Each row comes from the steps of one walk. Every step used is in the known rows, and no mark comes twice. Write the walk behind each row, first mark first.
In the rows, zero is written as 128.
Known rows:
vesofa -> roder -> nukot: [ 92 111 158 105  93 189 138  84 122 129  86 149 132 192 155 122 193 115
 115  80 126 166 208 115 115 113 123  95 100 116 144 149 175  72 122 119
 122 158  69 151 136  91  77  62  86 105 125]
vesofa -> zelo -> zakotam: [158 111  90 137  85 161  82  86 136 148 143 153 133  99 140 142  76  94
 139 103 161 105 135 113 120 114  90 119 129 126 120 105 136 138  81 145
 118 129 165 168 109 145 147 188 114 140 133]
sasi -> roder -> vesofa -> zelo: [140 108 158 157 106 111 135 107 123 126 142 141 121 118 122 157 170 118
 103 113 135 110 105 111 130 154 131 163 141 171 179 148 124  85 133 191
  93  62 129 105 136  72 108 134 161 107 111]
roder -> sasi -> zelo: [102  93 106 142 137  99 166 146 122 150 138 161  94  62 140 126  84 112
 135 172 109 115  90 133 149 184 108 128 114 148 104  76 123 145 127 158
 147 122 135  83 151 101 129 179 174 123 160]
vesofa -> roder -> zakotam -> zelo -> kamebo: [143 109 175 140 101 205 105 131 154 146 147 154 151 184 189 120 176 106
 128  74 168 137 162  90 120 131  91 106 134 108 109 159 179  77 167 127
 132 208 103 163 125 105 111 126  95 113 108]
vesofa -> roder -> zakotam -> zelo: [139 104 187 135  75 192 110 130 154 142 143 156 138 180 187 110 163  99
 122  59 173 145 160  77 128 142  92  94 117 117  98 149 177  85 154 136
 125 203 104 164 121 103 106 124  86 113 119]
kamebo -> zelo -> vesofa: [122 122  79 120 118  86 113 134 148 109 128 121 133 104 110 100  78  80
 101 161 130 109 131 131 129 118 117 161 158 100 111 164 122 118  71  86
 154 107 138 172 139 147 129 119 132 188 144]
zakotam -> zelo -> vesofa -> roder: [151 157 155 126 117 142  93 225 101 139 119 158 145  85 141 131 131  97
 116 100 179 125 137 120 122 151 108 139 148 106  73 169 111 120 104 171
  85 181  95 160 143 157 123  59  77 170 138]
karo -> zelo -> zakotam: [127 134 131 141 117  85 149  92 143 176 145 137 119  77 115 170  81 141
 133  85 166 110 120 144 123 115  97  74  97 125 122 161  95 116  91 108
 113 121 172 134  85 151 184 209 112  75 177]
kamebo -> zelo -> vesofa -> roder -> zakotam: [126 104 117 126  95 117 111 127 169 128 143 139 140 126 136  86  98  58
  96 135 148 120 157 110 125 119 100 152 154  90 102 182 157 104 100  81
 164 145 121 180 130 132 122 123 115 179 140]
kamebo -> roder -> vesofa: [119 130 146 120 117 110 128  95 115  78 132 123 112 211 108 112 176 125
 159 100  97 104 147 104 139 114 146 173 109 147 139 130 151 152 128  89
 156 142  98 157 101 149 169 107 143  91 125]
sasi -> zelo: [112 107  87 151 129 100 111 116 160 168 135 101 120  76 147 151  91 136
 162 147 141 108  69 142 147 150 125  91 103 156  96 102  76 124  90 142
 135 128 133 101 150 129 131 177 192 157 135]
sasi -> roder -> karo: [134 125 132 154 121  88 169  94 142 121 144 103 117 189 105 194 161 152
  66 102 110 131  95 140 159 168 195 118 149 170 190 112 107 116 164 165
  86  63 144 126 152  65 120 136 162  91 113]
kamebo -> roder -> nukot -> zelo -> karo: [110 139 150 103 121 137 127 114  88 100  90 103 122 146 117  71 141 124
 116 135  97 153 196 119 115  77 158 144  93 148 152 125 161 176 133  57
 166 128  81 101 130 146 124  86 113 111 157]
sasi -> zelo -> vesofa -> roder: [127 119 114 160 114  88 105 152 164 206 140 144 141  73 154 152 114  90
 142 138 168 111 120 151 127 164 111 116 112 123  60 148  74 136  89 154
 117 175  95 107 153 139 145 123 164 181 155]
nukot -> zelo -> sasi -> roder -> karo: [130 153 148 121 116 116 156 121 115 164 132 152 115  49 101 121  55 141
 113 173 113 122  92 132 123 124 126 150  89 137 115  80 124 155 121 166
 135  96 128 106 157  72 110 184 129 149 159]
vesofa -> roder -> zakotam: [130 101 165 145  70 178 120  93 174 145 143 159 136 231 184 120 179  95
 124  60 155 148 175  87 132 137 102  93 107 110 114 134 179  80 143 124
 133 184 109 171 122  91 120 124  94  98 121]
kamebo -> roder -> karo -> zelo: [113 118 143  97 134 111 142  56 101 102 162  83 100 200  67 130  80 150
 100  78 106 129 139 116 131  97 181 117 119 165 159 112 137 196 151  73
 130 143 129 182  80 142 183 127 153  83 141]
sasi -> roder -> kamebo -> zelo -> vesofa: [139 114 136 148 168  65 173 142 157  94 155  94 131 143 142 122 178  99
  73 149 110 124  86 151 124 129 116 175 174 138 186 167  98 101 162 127
 136  66 143  99 156 130 112 130 193 118 159]
karo -> roder -> nukot -> zelo -> kamebo: [ 74 155 145  86 143 139 162 106 117 113  83  99 136 138 172 139 198 158
 125 135 129 148 199 137  81  68 115  96 121 114 138 132 120 156  84 143
 110 152 115  97 113 135  58  97 107 131  92]
zelo -> kamebo: [138 164  49 158 188 158 103 113 137 117 123 118 158 209 142 185 173 161
 144 160 106  99 129 166 119 104 124 146 167 104 158 119 109  85 126 113
 136 128 144 150 156 134 157 130 155 116  96]
nukot -> roder: [130 129 142 152  99 119 161 140 166 136 130 147 114 178 127 105 171 147
 119 110 124 125 178 111 125 102 124 115 132  97 159 141 148 122  96 163
 100  63 152 128 137 148 127 120 122  95  92]
zakotam -> zelo -> karo -> roder: [141 156 141 118 142 130  90 206 114 132 133 111 126  85 117 126 127 171
 170 102 161 142 116 128 131 151 168  82 144 115  88 120  89 157 125 171
  74 130 142 111 114 169 108  71  92 172 115]
zakotam -> zelo -> sasi -> roder: [177 152 174 106 144 128 135 186 106 131 112 146 110   4 127 153  85 162
 146 125 129 139  50 142 153 164 112 125 127 131 114 133  81 105 132 174
  97 142 138 115 143 127 101 125 122 141 114]
zakotam -> zelo -> kamebo -> roder -> sasi: [157 150 139 116 188 174 110 194  85  92 133 117 126  95 143 124 126 146
 141 135 124 105 111 128 120 113 109 160 167 129 130 137 126 133 153 116
 137 178 121 140 147 165 128 118 140 130 120]
kamebo -> zelo -> vesofa -> roder: [121 112 111 114 107 113 111 125 159 127 145 133 128 120 127  85  94  71
 106 133 137 114 159 122 119 107 108 150 155  86 105 177 143 110  76  90
 155 130 116 186 137 143 113 101 130 189 151]
sasi -> roder -> zakotam -> zelo: [172 120 186 170 102 106 143 161 156 118 129 120 131 120 179 157 173 119
  72 102 154 141  92 108 161 173 116 121 137 164 161 158 114  83 167 155
 106 113 148  81 156  87 100 163 143  89 112]
sasi -> roder -> kamebo: [137 122 139 153 164  78 177 130 151  96 149  99 127 184 152 147 211 133
  91 126 105 133  85 151 131 133 127 151 154 153 195 136  93  93 169 148
 119  65 146  92 157 121 113 128 191  81 151]
kamebo -> zelo -> karo: [117 104  66 131 129 115  94 112 166 117 147 100 118 114  81  76  67 128
 146 157 114 124 115 128 144 120 175 115 147 108 124 122 137 119 112  77
 159  59 160 144 128 140 121 127 141 183 145]
kamebo -> roder -> zakotam: [152 121 154 133 101 121 120  96 149  83 131 113 125 224 158 101 153 111
 116  91 113 138 154  99 148 112 122 136 107 143 141 121 156 162 146  59
 167 174 127 151 110 152 164 141 142  77 126]
nukot -> zelo -> kamebo: [116 165  85 149 152 164 105 139 120 147 134 122 151 132 143 115 111 135
 124 184 130  90 142 121  87  71 100 162 124 122 120  98 141 128  98 128
 157 107 125 127 173 112 125 175 140 152 152]
zelo -> karo -> roder -> sasi: [119 143 113 141 142  90 134 150 148 150 141 145 115 158 106 129 160 167
 168 128 119 154 165 160 134 165 192  76 132  92 109  80  98 178 132 169
  88  98 155  84 106 147 130  66 108 140 136]
karo -> zelo -> kamebo: [115 138 106 133 184 135 123  95 111 154 149 107 134 113 103 170  78 170
 118 125 143 114 124 160  88  83 102 101 145 131 157 156  93  92 108 109
 110 111 164 139 102 135 171 157 149  96 140]
zakotam -> zelo: [140 146 128 120 128 149  98 190  97 103 116 120 125  93 140 130 107 145
 138 108 153 123  86 105 139 144 122 116 138 141 104 125 112 112 106 156
  98 137 135 153 141 145 107 113 107 145 119]
roder -> nukot -> zelo: [ 74 138 108 108 106 159 139 125  67 117  41 118 154 104 129 113 129 110
  86 173 122 154 168 115 107  97 128 140  93 156 141 128 172 108 110 107
 142  94  86  90 151  88  82 126  77 121 136]
kamebo -> roder: [140 138 144 118 125 112 126  95 136  80 134 105  96 214 137 100 151 144
 135  88  94 128 162 122 142  90 137 133 108 135 148 107 127 165 101  75
 154 148 119 165 128 169 147  95 159  97 146]
kamebo -> roder -> vesofa -> zelo: [127 109 146 109 109 143 103  84  97  85 147 125 112 172 103  95 130 111
 148  95 112 103 156  88 121  99 132 180 121 154 144 124 162 166 124 108
 148 142 104 168  90 148 162 110 145 114 123]
kamebo -> roder -> sasi: [132 120 156 110 133 108 161 118 113  79 141 142  79 180 134  86 131 123
 127 111  74 127 164 123 141 116 121 153 111 137 147  86 151 182 124  87
 164 151 118 145 132 153 143 111 158  82 167]

Which walk is each row?
[ 89 121 159 109 110 210 131  99 113 148  98 144 143 161 162 104 177 114
 113 114 132 148 218 114  86  80 105 120 105 114 138 148 190  84 127 115
 141 160  60 138 150  85  72  89  89 121 141] => vesofa -> roder -> nukot -> zelo -> kamebo
[122  97 149 161 119 106 187 176 156 182 153 172  98  80 114  83 128 132
 128 158 120 122 161 121 132 146 131 119 127 105 136 123 151 161 142 183
 119  65 146  59 144 129 136 148 143 110 125] => nukot -> roder -> sasi -> zelo -> karo
[138 153  76 133 196 157 117  82 122 101 150  90 144 243 106 171 161 158
 130 141  84  99 138 158 123  93 165 160 172 122 173 115 129 146 175  72
 154 155 125 173 132 143 180 127 166 104  93] => zelo -> kamebo -> roder -> karo
[ 93 130  81 120 130  95 136  92  87 157 145 114 145 162  26 199  52 123
  62 115 146 123 107 142 127 158 192 112 147 155 131 131 118 163 155 135
  71 106 142 177  81 102 202 135  97 118 126] => roder -> karo -> zelo -> vesofa
[109 101  74  93 195 114 157 104 135  77 153  95 136 139 102  91 100 109
 146 183  79 125  50 152 118 100 102 178 161 112 146 124 134 115 173  80
 188 100 155 152 106 163 143 167 168 144 145] => roder -> kamebo -> zelo -> sasi
[146 147 100 137 202 155 135 118 120  96 141 128 126 199 141 145 167 148
 138 157  74 101 154 159 118  95 115 175 161 111 168 113 135 139 156  77
 172 160 126 141 151 149 162 123 173  92 124] => zelo -> kamebo -> roder -> sasi
[151 122 131 150  94 151  99 171 130 111 115 127 158 139 166 140 127  99
 106 114 175 137  91  83 154 172 104 119 131 152 101 140 155 101 163 124
 128 167 150 130 116 117 138 177  85 111  92] => roder -> zakotam -> zelo
[ 92 147 119  92 115 157 150 121  63 131  36 141 148  53 112 117  99 120
 102 191 105 161 142 137 113 111 120 144  84 140 134 121 159 110 116 113
 148 109  90  87 142  83  89 129  71 129 127] => roder -> nukot -> zelo -> sasi
[163 156 139  96 144 145 116 182  93 124 106 150 118  24 114 143  66 159
 163 134 131 134  55 140 150 159 107 125 124 123  92 114  97 115 118 163
 108 159 139 146 130 144 119 122  99 154 106] => zakotam -> zelo -> sasi
[137 105 133 149 170  77 168 131 162  98 167  83 122 147 126 113 174 126
  99 143 103 132  81 150 132 128 146 151 167 144 193 150 105 101 185 120
 139  40 154  84 151 126 108 134 197 115 161] => sasi -> roder -> kamebo -> zelo -> karo
[ 87 115  85 113 132 121 140  61  90 143 152  97 128 176  34 188  44 152
  78 103 136 126  89 128 130 145 195  88 138 169 148 107 131 146 159 131
  85  94 155 179  79  88 183 162 117 100 118] => roder -> karo -> zelo
[109 148 106 149 128  90 109 133 147 153 135 130 138 177  86 147 186 169
 194 122 135 138 151 151 134 163 210  90 130  98 105 109  99 161 135 169
  80  89 140  97  85 145 151  66  94 150 106] => zelo -> karo -> roder -> vesofa
[166 126 169 134 110 133 100 146 129  97 140 111 127 172 144  88 135 117
 130  94 132 143 138  97 150 128 144 132 115 146 119 130 152 171 174  70
 154 180 123 129 107 164 164 125 118 103 131] => kamebo -> roder -> zakotam -> zelo -> karo
[152 159 103 131 181 179  88 190  98 111 121 110 148 102 142 156 129 157
 145 138 143 104  89 131 121 122 114 139 169 124 120 144 108  97 134 138
 114 154 136 147 153 154 123 123 124 147  97] => zakotam -> zelo -> kamebo
[153  97 137 107 124 106 152  90 172 113 136 127 104  46 119 104  53 120
 122 160  98 132  69 135 157 130 104 140 132 117 142 144 129  94 125  87
 177 106 164 135 130 103 104 187 161 152 117] => kamebo -> zelo -> sasi -> roder -> zakotam
[138 155  95 143 189 152 111 103 123  95 136 114 151 216 122 158 196 150
 164 147  89  83 144 149 114  94 133 189 161 116 163 142 134 118 160  81
 163 153 113 154 129 150 181 121 164 101  94] => zelo -> kamebo -> roder -> vesofa
[106 108 113 103 105 121 117 125 140 121 114 130 136 111 122  87 103  66
  90 143 133 128 171 124 114 108 113 153 150  93 117 189 154 101  88  78
 159 131 103 171 134 133 101  90 111 179 143] => kamebo -> zelo -> vesofa -> roder -> nukot
[121 108  93 142  83 143  96  94 106 138 135 170 154 117  98 157 135  86
 169 123 154  79 112  96 123 153 116 174 131 136 112 139 164 114 126 162
 122 111 129 156  81 111 173 181  93 128 102] => roder -> vesofa -> zelo -> zakotam
[178 152 153 126 138  90 171 104 147 144 110 169 101  71 118 177 111 167
 144 143  87 150  71 182 163 166 117 125 103 116 149 105  72  99 120 165
 112 114 149 108 146  98 125 131 146 111 119] => zelo -> sasi -> roder
[105 137 158  92 117 141 139 106  86  87  85 101 117 152 133  74 140 119
 104 127  95 146 191 111 115  67 129 152  89 156 154 126 164 169 115  56
 171 143  80 120 133 141 110 103 123 101 153] => kamebo -> roder -> nukot -> zelo
[131 149 132 118 163 130 101 209 111 123 144 102 136  98 117 115 142 162
 169 115 157 144  98 133 124 144 164  99 156 117  94 127  93 160 154 164
  83 127 145 106 106 183 118  77 103 167 125] => zakotam -> zelo -> karo -> roder -> kamebo
[143 114 147 158 128 123 131 109 122 126 146 136 134 120 126 169 179 126
 105 127 130 101 107 127 124 146 126 174 158 163 187 154 124  81 145 183
  99  70 129 102 141  75 115 137 171 109 102] => sasi -> roder -> vesofa -> zelo -> kamebo
[162 145 153 108 138 101 177 103 122 137  71 165 115  47 115 180 127 160
 123 158  80 168  88 187 156 163 125 129 101 123 163 127  90  87 137 148
 117 111 128  87 146  86 106 117 125 102 107] => zelo -> sasi -> roder -> nukot
[141 157 158 129 115 113 152 132 125 166 127 161 109  36 127 109  67 142
 125 172 115 127 101 131 120 111  99 150  80 128 111  89 115 140  93 167
 143  96 128  96 167  90 103 177 133 149 168] => nukot -> zelo -> sasi -> roder
[ 87 112 156 106 140  83 185 124 153 132 146 133  83 110 177 139 153 155
 158 121 125 130 143 138 119 138 105  76 116 118 102  88  87 189  82 188
 106 165 152  95 110 139  83 130 171 128 123] => karo -> roder -> sasi -> zelo
[115 101 103 120 121 108 108 106 185 118 157  89 119 123 113  82  96 129
 147 138 131 137 134 119 133 116 162  96 146 100 115 135 136 140 121  85
 152  94 169 129 101 142 106 135 132 176 122] => kamebo -> zelo -> karo -> roder -> zakotam
[111 104  82 142 100 152  69 112  86 138 135 158 156 127  58 133 113 104
 164 140 145 101 117  99 120 160 161 171 143 146 117 120 161 119 142 173
 102  74 123 138  83 101 167 117  96 157  97] => roder -> vesofa -> zelo -> karo
[121  99 109 157 126  83 176 148 143 171 140 175  98  43 151 142 100 102
 155 167 118  98  93 145 157 193  97 123 105 130  90  90 119 148 138 144
 160 143 142  75 148 117 150 223 158 109 172] => roder -> sasi -> zelo -> zakotam
[168 128 140 135 101 150 109 165 125 126 106 150 155  89 149 144  95 108
 130 132 156 145  66 104 162 182  95 126 119 137  90 132 144 105 173 128
 134 184 150 126 108 114 147 183  77 119  84] => roder -> zakotam -> zelo -> sasi
[161 135 127 161  89 127  91 204 123 127 107 147 177 127 160 148 129  70
  88 128 187 132 106  95 149 186 100 143 142 136  86 161 139 111 161 129
 118 180 134 128 120 132 158 150  66 129  99] => roder -> zakotam -> zelo -> vesofa
[ 95  82 139 103 141 168 144  90 158 106 175 114 122 214 153  72 165  98
 141  94 119 130 148 109  97  86 100 131 147  98 137 143 172  95 153 102
 165 144 109 184 120 139 101 111 152 134 161] => vesofa -> roder -> kamebo -> zelo
[150 151 111 140 137 143  73 213 100 136 124 121 138  80  99 120 104 156
 155 124 156 137  93 127 143 165 173 103 144 128  94 118 104 129 143 154
  89 108 139 115 136 157 130  83  90 166 132] => zakotam -> zelo -> karo
[118 144 161 103 108 128 145 104 102  97  84 112 122 134 142  86 156 111
 116 120 103 137 192 118 120  74 126 150  82 144 145 137 166 172 122  49
 180 154  83 115 130 152 127 131 113  92 161] => kamebo -> roder -> nukot -> zelo -> zakotam
[124 136 175 109 108 121 139 142 160 107 130 111 129 160 195 145 186 147
 139  77 169 146 143 101 124 131 100  70 133 119 100 132 111 157 107 162
  95 193 162 129  83 151  91 130 107 124  72] => karo -> roder -> zakotam -> zelo
[111 122 139 136 108 105 176 124 128 169 153 140 129 155  52 138 108 137
  65 111 144 124 167 113 112 121 162 114 149 115 157 164 149 163 143 168
  71  66 151 143  95 129 178 133 102  94  90] => nukot -> roder -> karo -> zelo -> vesofa
[125 154 101 146 136  90 108 136 165 153 137 120 126 182 108 140 175 181
 182 112 132 155 162 164 134 145 203  63 129  93 111  90  83 171 114 160
  76  94 157 101 104 159 135  57 104 155 123] => zelo -> karo -> roder
[110  98 165 121 102 167 160 110 138 139 150 190  93 184 161 103 157 111
 129  85 115 138 186 112 124 141 101 111 112 104 121 102 177 104 125 153
 131 161 101 161 142  96  96  97 115 102 161] => vesofa -> roder -> sasi
[123 163 123 116 115 132 132 130 115 158 119 163 119  56 117 101  44 139
 145 178 118 123 105 127 115 108  96 147  75 117  87  73 129 149  83 153
 150 109 125 123 150 105 121 173 110 162 164] => nukot -> zelo -> sasi
[130 131  81 166 126  63 104 165 149 193 124 130 145  62 139 168 100  95
 138 167 160 105  89 161 142 171 123 125 120 135  69 136  56 146  82 155
 119 149 115  94 154 147 164 137 169 179 146] => sasi -> zelo -> vesofa
[168 141 144 122 170  85 185 111 140 129 122 153 116  90 115 166 125 152
 142 159  75 149  52 188 150 156 114 148 124 116 159 112  76 107 163 153
 127 108 148 103 136 117 137 138 162 104 129] => zelo -> sasi -> roder -> kamebo
[ 81 144  99 120 112 154 120 140  71 139  48 119 161 100 100 105 128 117
  97 183 125 162 170 130 112 115 166 130  97 144 135 123 167 120 135 109
 134  73  87  67 147  95  98 102  62 137 147] => roder -> nukot -> zelo -> karo
[159 123 177 124 108 136 112 134 129  81 135 108 121 176 160  95 141 112
 120  82 132 134 137  85 149 116 116 138 114 151 127 135 155 162 156  67
 163 196 123 146 111 160 151 138 126  92 126] => kamebo -> roder -> zakotam -> zelo
[126 113  72 174 135  90  88 140 165 202 143 108 132  70 110 144  88 148
 183 161 145 124  79 158 151 175 179  82 107 144  82  98  66 146 125 141
 123 100 135  64 144 136 157 148 173 175 149] => sasi -> zelo -> karo
[104 114 100 147 140  90 111 131 160 195 124  93 130  55 127 146 120 158
 182 154 150 141 110 163 134 158 176  59 106 138  87 115  65 164 122 149
 110 121 128  42 123 142 122 125 159 173 127] => sasi -> zelo -> karo -> roder -> nukot
[158 159 130 118 183 176  91 179  97  94 134 100 136 111 142 134 132 157
 146 125 130 105 109 128 122 100 113 148 165 129 129 146 116 126 141 112
 133 179 123 151 145 172 131 113 139 136 108] => zakotam -> zelo -> kamebo -> roder
[ 80 152 164  70 124 122 172 104 116 120  74 120 120 101 159 134 166 161
 131 131 122 164 179 140  97  88 113  87  99 114 117 120 114 164  76 154
 107 153 120  98 105 129  58  96  97 135  98] => karo -> roder -> nukot -> zelo -> sasi
[147 113  62 129 152 212  57  86 102 130 146 127 150 132 125 143  73 124
 122 142 137 107 138 128  88  82  93 149 173 132 156 102 138 115  96 147
 116 120 158 172 128 131 133 134 153 157  97] => vesofa -> zelo -> kamebo
[ 85 114 171 103  84 198 136 101 111 143  95 147 129 157 160  92 164 104
 106  96 136 157 215 100  95  91 113 108  90 120 128 143 191  89 112 123
 133 148  62 136 144  84  65  88  80 122 148] => vesofa -> roder -> nukot -> zelo
